What can hang from each mark:
D: R
M: J
R: D H L Z
H: J K R
X: J K
K: H M X Z
Z: K R
L: K R
B: J
J: H M X

Known rows, with every way that one mark hangs from another:
K(Z): [  3   1   9 -12  -2  15  -1  -3  -9  12 -19  -7  -1   9  -8   9 -13   1
  -1  18   2   5  -7   1  -5  14  15  -7  -9 -20  -1 -11   2   0  -6   4]
R(H(K(X)) L Z): [  8 -40 -14  13  27 -15  -1  27  25  15  -7 -21 -30  -3  -5  29 -32   7
   6  10 -12   1  -7   3  -1 -15  -6   2  14   4   0  16   9   8 -34  -5]
B(J): [  4  14  -2  -2  -9  25   8  -6  -7 -11  17  17  20  13  -1   3   2  -5
 -18   2   8  -2 -15  -1  13  13  16  18  -5  -6  -1 -15 -15   0   8   0]
M(J(H(R) X)): [ 15   3  18  -2 -28  18   3 -13  16   7 -16  25 -12 -18 -11  -4  20  -9
 -11 -15   7  11   1   8   1  29  -1 -15 -29  15   2  11 -10  -1  15  -7]
H(J K(M Z) R): [-11  16  31 -20 -15   0   7  15  15   8 -12  -6  -9  16  -7  -7 -23   2
  15  -1  20 -33  -4 -37  -2  15   5   0   1 -25  -9  12  14 -15  12  16]
X(J K(M)): [  2  22  26   4  12 -14   6  -5  -9   5  15   0  14  30   6   0  18   4
  16   0  -4 -11  15   1  -5 -29  -8 -14  14  13   9  -6  -7 -10 -10 -17]
R(Z): [  4 -12   8   0  11  -2   3   3 -11   5 -20  -1  20  14  -9  18 -22   1
   1  26  -7  -1 -19   8   0  10  19  -1  -6  -3   9 -12   3   1  -8  -6]
D(R(L)): [ -6 -10 -11  17  21  -7  -2  -1 -14   1  16 -12  16  -3 -13  -6  -7  18
  -9  -2   2   8 -12 -12   0 -28   6  12  -8  15  -2   0  19 -13 -27  -5]
L(K(H) R(D Z)): [  3  -3   5 -17  -5 -25   7  16  19 -29  -9 -19  22   0  11  16 -12  38
  17  37   0   7   6 -10   2  10  20 -20  20   4   9  -6  38 -12   5  10]
D(R(L Z(K))): [-14 -19 -17  16  39 -35  -7  14  -5  20   5 -16  23  -6 -13  17 -23  31
  -9  21 -12  23 -28 -19   0 -38 -13   5 -12  16  27  -2  31  -3 -33 -11]
D(R): [ -6 -10 -10   6   4   8 -12 -11 -22  -9   5   4  22   7 -15  -7 -11   9
 -13 -10   0   1 -17 -12  -2  -2  13   6  -9  11  -5  -4   1  -7  -4  -3]
M(J): [ -1   0   6 -13  -3  24   7 -11   1  11  -5  20   3  15  -1  -6   8 -10
 -13  -1  10   2 -14  -4   7   4  11  -5 -11  -3  -1 -14  -7  -7   6  -9]
X(J K): [  8  16  10  11   9  -6   2 -17   7  12  13   9  10  28   5  -4  13  -1
   0  -5 -15   0   2  -2  -1 -13   1  -3  12  16   4 -16 -10  -7  -7 -17]
B(J(H(R) M X)): [ 15  14  29   5 -26  17   7  -4 -14  -9   4   9   3 -20 -10  -5  13  -6
 -20 -15  11  -4  16  26   9  33 -10  14 -20  -4   9   3  -8  13  19  -2]
H(R(L)): [ -5   6  -2  23  16 -17   8   5   3   5  14  -8   2  -8 -11 -11  -5  14
   2  10   3   8   6 -10   3   2  15  10  -8   6   0   7  18 -19 -15 -10]
X(K): [  2  -6  -5  11  -2 -11  -5  -2  -6   6   5   7   2  15   1  -1   4  -6
  -5   4 -19  -8   6   6   2  -9   9  -2  12   1  -1 -15  -2  -6  -9 -14]
Z(K): [-13  -5 -25   0   3  -5  -7 -10 -10  14   1  10   6  -1   9  -9  -1  -6
  -9   4 -14  10  -7  -5   2  -7  -2   9  -1 -10   2 -13  -9  -3   4  -6]
K(M X(J(H(R)))): [ 10  32  26   4   1   9   5  -7  -8 -13  11   3   5  -3   1 -11   6  -1
  11 -12  20  -6  13  -3 -17  18  -8  -9 -12  20   3  38 -27   2  14 -15]
Z(R): [-16  -4 -26  15  13  -7  -9 -13 -19 -11   6   0  18   4  -7  -3  -3  -9
   2  -5  -7   9 -18  -7  -2  10  21   3  -3   6  -5  -9  -8  -5  10  15]
H(J R): [-10  22   1  -4 -15   6   7  -9  14   1   0  21  15   8  -8 -28 -10  -4
  -2   0  12 -13 -11 -23  -1  29  19  16  -8  -1  -9  -5  -5  -8  27   6]
Z(K(H M X)): [ -6   8 -23 -19   5  -9  -4  12 -22 -12   2   1   4 -16  13   6   6 -11
  24   1  15   1  13   5   2 -25 -23 -11   8 -11   3  32 -31  11   5  -1]
X(J(M)): [  0  14  29  -1  14  12   8 -22 -24   9   3  -3  17  24   5 -22   7  -5
  -4  -9   7  -6   4  10  -2  -6  -3   8  -1  -7   0 -13  -8   3   6 -10]
D(R(L Z)): [ -2 -17   2  18  33 -19  -1  13  -9   6   1 -20  25   3 -23  20 -24  29
  -4  18  -2  10 -26  -9  -1 -26   6   3 -10  19  15  -2  31  -8 -38  -7]
Z(R(H)): [-10 -11 -29  -1  25  10 -12 -14  -8  -9   1  -6   0   4  -4  12  -9 -15
   5   3 -14  19 -13   5 -12   4  11 -14  -6  12   3 -23   7  10  10  15]
L(R(D)): [-19   0  -4   0 -12  -8  -5   4  -3 -22  12  -1  17  -4  -2 -18   3  29
   7  22  -7   6   0 -20   3  20  34   9   9   0  -9 -17  14 -16  17   1]
X(K(Z)): [  6  -1  12  -4   1  -5  -5   5  -3  17 -12  -6  -8  16  -7  14  -6   2
  -1  20 -16  -1   8   6  -4   1   9 -15   5 -11   8 -17   9  -2 -14  -6]
H(J(M X(K)) R): [ -9  10  18  12 -23 -31   2   7   3   7  -5  12  -2  -5 -19 -30  16   7
  -4 -13  -2 -19  25   2   6  13 -11  13  12  -1   0   0 -10  -1  20   4]
R(H): [  8 -11  -9 -11  11  27  -3 -13  -5   4  -9   3  -6   8   5  12 -10 -17
  -1  10 -11   5   1  14  -7   1   7  -8  -3  -3   0 -25   4   8   1  -4]
J(X): [  5 -18 -15  12 -20  -5   0  -9 -11  -3 -15   8   1 -12 -14  -2  13   3
   0  -6  -5   7   4  13   8  13  11   7   1  -1 -14   0 -34  -4  -2   9]
L(R(H)): [  7  -4  -7 -19   7   8   4  -9  -7  -1   5  -8   5   1  -6  -2 -14   1
   8   8  -7  10   5  -8 -11   6  13 -12  -2   2  -5 -28  18   1  11  -1]
R(H(K) L): [  7 -28 -17   6  18   4   4   4  19  22   2 -14 -30   3  12  12 -14 -11
   3  -6 -18  -2   0   2   0 -29  -3   7   8  -6 -13 -11  28  -3 -32  -4]
K(H): [ 16   2  -4 -18  -1  22   8 -11 -11  -4  -9   8  14   3   9  10  -1 -24
  14   2   6  -2   0  15   3  -7  10  -8  -4  -7 -11  -3  -4   9  -1  -3]
Z(K(X) R): [-30  -8 -61  20  14 -28 -21  -1 -13 -12  17   4   3 -16  -5 -13  -2   4
  -5 -11 -10  26 -16 -16  -4   9  -2  10   8   7   0  18 -37   4  16  17]
M(J(H(K))): [ 20 -15  15 -17 -17  39   4 -15  15  23  -9  17 -20  15  22  -1  -1 -34
 -17 -29  -4 -20 -20  -1   4  -3  -4  -2 -13  -8 -15  -6  11   2  -1 -15]
B(J(H)): [ 24  17   9 -10 -15  46   9 -14  -6  -2  11  19  12   4  15   9   3 -27
 -22  -4   2  -9 -18  15   5  14   4  12 -20  -6   2 -17  -3  14   8  -7]
Z(K(M X) R(H)): [-32  -6 -48   2  30 -19 -22   7 -17 -18  14 -10  -7 -15   1   8  -3  -4
  16   0  -3  24   4  -7 -14 -15 -24 -15   6   8  15  12 -19  12  13  13]
Z(K R): [-29  -5 -47  12  18 -22 -17 -10 -13  -1  10   2  12  -4   3  -7  -1  -4
  -4  -4 -17  23 -21 -16  -1  -3   2   4  -1   3   5  -9  -6  -1  12  13]
M(J(H(K R))): [ 13  -2  21 -10 -16  26   3 -11  24  16  -4  18 -19  10  10 -10  -9 -23
 -15 -28   0 -15 -12 -14   2  18   4  -5 -17   3 -10   9  17  -6   9 -17]

Rows:
[ 15 -18  22  -6  -8  22   2 -13 -24  16  -9  -8 -13   9  25 -12 -10 -35
 -13 -26 -16 -36   4  21  -4  -8 -12  14  -2 -27 -17  -9  18  11  -3 -15] => J(H(K) M)
[ 22   4  52 -19   1  33   5 -18  -4  31 -17 -21 -16  21  19   1  -9 -22
  -5 -19  -3 -18  -1  10 -13  -2 -19   0  -9 -22  -5  -9  20  15  -8  -9] => X(J(H(K(Z)) M))
[ -1   0 -14  -9  19  19   5  -7  16  11   6   1   6   0  -7  -4 -11   3
  -5  -2   9   5 -22 -16  -8 -30 -10   5 -14  17   2 -18  30   6 -13   9] => D(R(H(J) L))
[ 25   8  -2  -4 -26  -1   7   6  11 -15   9  19   4  -6  -4  29  25 -13
   3  -7   1   3  11  23  20  -8  -7  -4   8   8   2  -1 -25  13  -1   6] => B(J(X(K(H))))
[ 10  11  34  -2 -16  25   3  -4  -4  -1  17   4  -5   6  12 -12 -15 -23
 -24 -24   2 -31   4   2   7  20  -6  24  -9 -18  -3   1  17   9  16 -13] => B(J(H(K R) M))
[-15   0 -61  11  30 -34  -4  10   2  -4  22 -11   0 -31   4   5   6  -4
  21  -3   4  34  -8  -7   0 -28 -17  -1   5  10   2  31 -12  11  -8  18] => Z(K(H X) R(L))
[ -8   4  19   3   3 -24 -13  27  24 -19 -11   8  13   6  -4  30  -8  16
  22  48 -15   3  10   6   6   8  22 -23  12  22  27   2  31   4   0 -22] => X(K(H(R(D Z))))
[ 28   2   1   1 -34  31   7 -12  -1  -6   1  21   3 -16   0  14  19 -16
 -19 -12   3   1  -8  23   9  20  -3  12 -17   1  -3  -6 -25  17   6   7] => B(J(H X))
[ 20  30  22  18  16   6  16 -18  17  21  16  -5   5  -2   7  -8   7  -2
   4  -3   2  12  -2  -4 -10  -2  -2   0 -23  24   4   9  20  -6 -15 -21] => X(J(H(R(L))))
[  1  -9  16 -16 -34  -2   7  12  12  12 -33  -5 -18   2  -7   6   0   2
  15 -11  14 -25  -2 -15   5   2  -7   5   8 -28 -20  11 -18  -5   0  33] => H(J(X) K(M Z))
[ 20  15  10   8 -34  19   6  -8   7 -10   7  22   4 -22 -11   5  12  -4
 -16 -11   6   6   1  11   9  40   4   7 -22  10   4   8 -17   8  16   1] => B(J(H(R) X))
[  7  26  11 -19 -28  -4  15   7   6 -13 -15  13  14 -16 -11   0  14  -8
  34  -4  32 -13  16  -3   3   5  -4  -9  -7   2  -7  26 -21   0  22  20] => K(H(J(X) R) M)
[ -2   5   4   2 -25 -24   5   9   1   1  -5  12   3  -1  -6  -4  25   0
  13  -6   0 -23  14   4   6 -16 -13  -1  15   1  -2  -2 -26  -6   5  11] => H(J(X(K(M))))
[  6  22  -1  -4   6   6  -1 -11 -11   7  11   5   2  -5  21 -10  15 -10
   5 -13   3   5   5   1 -14 -16 -34  -5  -5   5   6  25 -33  13   6 -16] => Z(K(M X(J(H))))
[ 21  25  35  -2   6   7   6 -16 -11  12  11   1   9  23  21   8  20 -17
  14  -6 -12 -18  10  14 -14 -29 -20 -22  -1  13  11  -8   4   3 -10 -27] => X(J(H) K(M))
[ 27  25  -6 -13  -1 -15  20 -13  17 -22  19 -13  12  -2   7 -18   3  23
  13 -20  24  10  15 -19  -7   6  -4 -14  17  15 -16  25 -22 -11  14  17] => L(K(H X(J)) R)
[-22   0 -25   1   5 -19 -11  11 -25  -7  11   1  -1 -12   4 -10   3   7
   4   2   6   0  11  -6  -1 -10 -16   4   9 -11   2  24 -37  -2   4  -4] => Z(K(M X))
[  4  18   2 -29 -10  23  13  -1 -11  -5  -9   9   8  -3  10 -22   1 -26
   8 -13  32 -22   5  15   0  -1 -14  14   4 -22 -14  15 -29  25  25   9] => K(H(J(M)) X)
[ -1   4  10 -28   5  33   7 -13  -8  13 -13   5  -1  13  13 -15  -7 -26
  -4   1   5 -16   2  16  -8  -5 -14   8  -4 -19   0 -35  11  22  21   4] => R(H(J(M)))
[-16  -5 -12  -2  23 -22  -5  26  22   9  -7  -6   7 -15  17  32   1  16
  21  52 -13  29  -9   6  11 -35  -4  -2   3   2  26  -2  37   8 -23 -11] => R(D L Z(K(H)))
[-18 -18   4 -14  -4  -6  -9  20   5 -21  10 -18 -12   3  10   3 -10  19
  22  12  -9 -11  18 -21  -5 -10  13  -6  22  -7 -10 -15  36 -13   7   2] => L(R(D H(K(M))))
[-14   5  -2  -3  19 -25  -4   1 -15 -20  -7 -36  -1  11  -3  13  -5  19
   9  10   7   5   6 -12 -14   2   2 -29   7 -13  12   2  16 -22  -4  34] => L(K(M Z(R)))
[-27   5  -5  29   6 -19  -6  17  15 -12  13  -2  -1 -14  -3 -11   7  32
   2  30  -4  16   9 -13   9  10  30  15   2   8   3   4  27 -22  -9  -9] => H(R(D L))
[-12 -16 -18  18  25 -24  -4  13  10  13   2 -34 -18   2  -8  15 -19   6
   9  -3  -8   9 -18 -22  -1 -10  10   4   3 -11 -10   4  29 -12 -27  25] => H(K(Z(R(L))))
[ 19 -15  18   2 -20  12   1 -16 -33   9 -22  -4  -4 -17   2  -6  17 -20
  -9 -16  -8  -8  17  41  -3   5 -15   7 -12 -14  -7  -5  -8  17   2  -3] => J(H M X)
[ -7  -6  21 -24  -6  10   0  22   6   5 -12  -8 -31  12  -6   6  -8   5
   2  -9  26 -14   0 -18   4  -1  -6 -15   6 -24  -7  30 -18 -10  -6   5] => H(K(M(J) X Z))
[-24 -11 -49  -1  29  -4 -22 -13  -3   4   5  -2  -3  -4   4   9  -4 -14
   3   1 -25  33 -14  -6 -11  -9  -8 -10  -4  10  16 -24  10  13  11  10] => Z(K R(H))
[  0 -23 -18  28  28 -42  -2  18   5 -12   5 -28   6  -8 -18   5 -26  53
 -19   5   5  10  -8 -14  -1 -14  -6   1  11  22  10  31   9 -19 -36   7] => D(R(L(K(X)) Z))
[ 18  -3   7  22 -25 -17  -7  -2   7   5  -5  12 -11 -17 -10   0  16  -4
  -2 -11 -25  -2  23  16  -3  18  -2 -10  -5  19   2   8  -5   2  -1 -13] => J(H(R) X(K))
[-15 -21 -16  33  14 -41  -4  30  26 -18  -2 -21 -13 -11   3   5  -3  55
 -10  38  -5  14   4  -1   7   2  10   7  28   9  12  21   8 -19 -26   5] => R(D L(K(X)) Z)
[ 16  -3  12  -2 -18  31   2   2 -12  -7  18   3 -16   1  18 -11  -9 -25
 -29 -33   6 -34  -2  15   8  10 -18  32   4 -24 -16  13 -19  19   9  -6] => B(J(H(K(X)) M))
[  0  17  27 -30  13  28   1  -4 -11   5 -12 -10  -1   8   1  26   9 -19
   9   5  17   6 -17  -1 -17  -3  -8 -42 -28  -5  21  -5  23   9   5  11] => K(M(J(H)) Z(R))
[  1  14  31   8  17  -9   5 -15 -18  13  12  -2  11  30   5 -16  14  -3
  -3  -9 -10  -9  17  13  -3 -20 -14   1  15   2   8 -19  -1   1  -3 -22] => X(J(M) K)
[-10 -14   6 -12  12  -2  -8  15  13 -13  -7 -10  11   2  -7  22 -21  30
  13  49 -15  19  -6  -4  -6  16  24 -15   6  12  19 -32  39   6   8  -4] => L(R(D H Z))
[-13  13   3  -3 -10   8  -9   6  11 -27  -4  14   9  -6   4   2   4   5
  17  25   5  10  13  -1   8  21  28  -5   0   9   1   8  12  -3  16  -8] => K(H(R(D)))
[  4 -30   1 -16   8  26 -19  -1   7   9 -16 -17 -20  14 -13  22 -36   5
  -9  -9 -10   3 -11 -15 -10  -7   1 -14  -5  -3  -4 -12  30   7 -17   5] => D(R(H(K(Z))))
[-29  19   1   1 -23   6  -7   2  25 -17  -2  27  11   0  -2 -28   1  16
  -2  22   5  -5  -7 -23   5  38  30  22   1   7  -5  -8   5 -11  34   7] => H(J R(D))
[ 22  -8  10 -10 -28  29   4 -19   6  13 -21  22  -9 -11  -1   7  28 -18
 -15 -17   1   8  -8  21   4   8  -7 -10 -24   7  -3   0 -18   8   3  -3] => M(J(H X))
[  2  31  26 -21  -5  -5   9   3   4   5   1  10  11   9   5 -18  -1 -23
  13  -4  11 -28  20   5  -1  -7 -13  -4   5  -6   5  -4  15  10  22  -9] => X(K(H(J(M) R)))
[ -9  11  11  17  -7 -27  17   9   5  12  -1  -4   0 -23 -19 -32  14  12
   0  -8  18  -4  17  -1   7   6 -11  26  -5  -6  -5   9   0  -8   3  13] => H(J(M X) R(L))
[-17 -11 -29  34   0 -30  -4  17  21 -24  14 -12 -25 -19  12 -19  15  46
 -15  16  -1  14  19  -5   9   0   8  16  30   2  -8  22  -4 -26 -18   6] => R(D L(K(X)))
[  4  -9 -30  28  10 -32   8   6   9  -5  13 -18 -18 -13   4 -17   2  27
 -15  -3   4   7  15  -2   4  -6  -3  11  19  -2 -13  25 -13 -24 -24   8] => R(L(K(X)))
[ 16 -16   0 -10 -20  32   0  -5  16  12  -5  18 -28   1  14  -8  -2 -24
 -20 -35   3 -16 -16  -3   2   7  -9   3  -3  -3 -22  22 -22   6   3 -10] => M(J(H(K(X))))
[-14 -32 -13   1  -8  19 -19   2  22  -7 -10   6 -27   8  16   7  -9  -2
  -2  10 -25  -2   1  -1   7   2  16   7  20  -3 -13 -21  18   0  -1  -2] => R(D H(K))
[ 21 -11  -8   0 -19 -15   0   3   1  -3 -12  10  -3 -10  -4  21  21 -12
  18  -5 -11   3  23  28   9 -14  -4 -15  12   8  -6   3 -21   8 -10  -1] => J(X(K(H)))
[  2   1  12   4 -20   8   8  -2 -24 -13   7   6   9  -6 -13  -4  18   2
 -20 -11  13  -3   9  22  18  12  -6  23  -2 -18   3 -10 -28   8  10  10] => B(J(M X))
[  5  -8   7  -9 -15  -3   1  -1   5  15 -15   8 -17  -1  -1  -6  17 -13
  -2  -8 -11 -11  25  27   1 -12 -27   1  13  -3   2 -28  -5  21   9   7] => R(H(J(M X(K))))
[-14  -2 -28  19  29 -23  -4  17  -1  -3   6 -29 -12 -17 -20   9  -4  19
   8  11   8  29 -13 -10  -8   5  10  -2   1   0   1  21  -6  -1 -17  25] => K(X Z(R(L)))
[ -9   7   6 -12   0  11   6   8 -13 -12   3  10  -5   4  -5  -8  12   1
  -1  -6  30 -10   3  -6   5  -2  -4 -12   0  -4  -1  23 -34  -8   6  -7] => K(M(J) X)
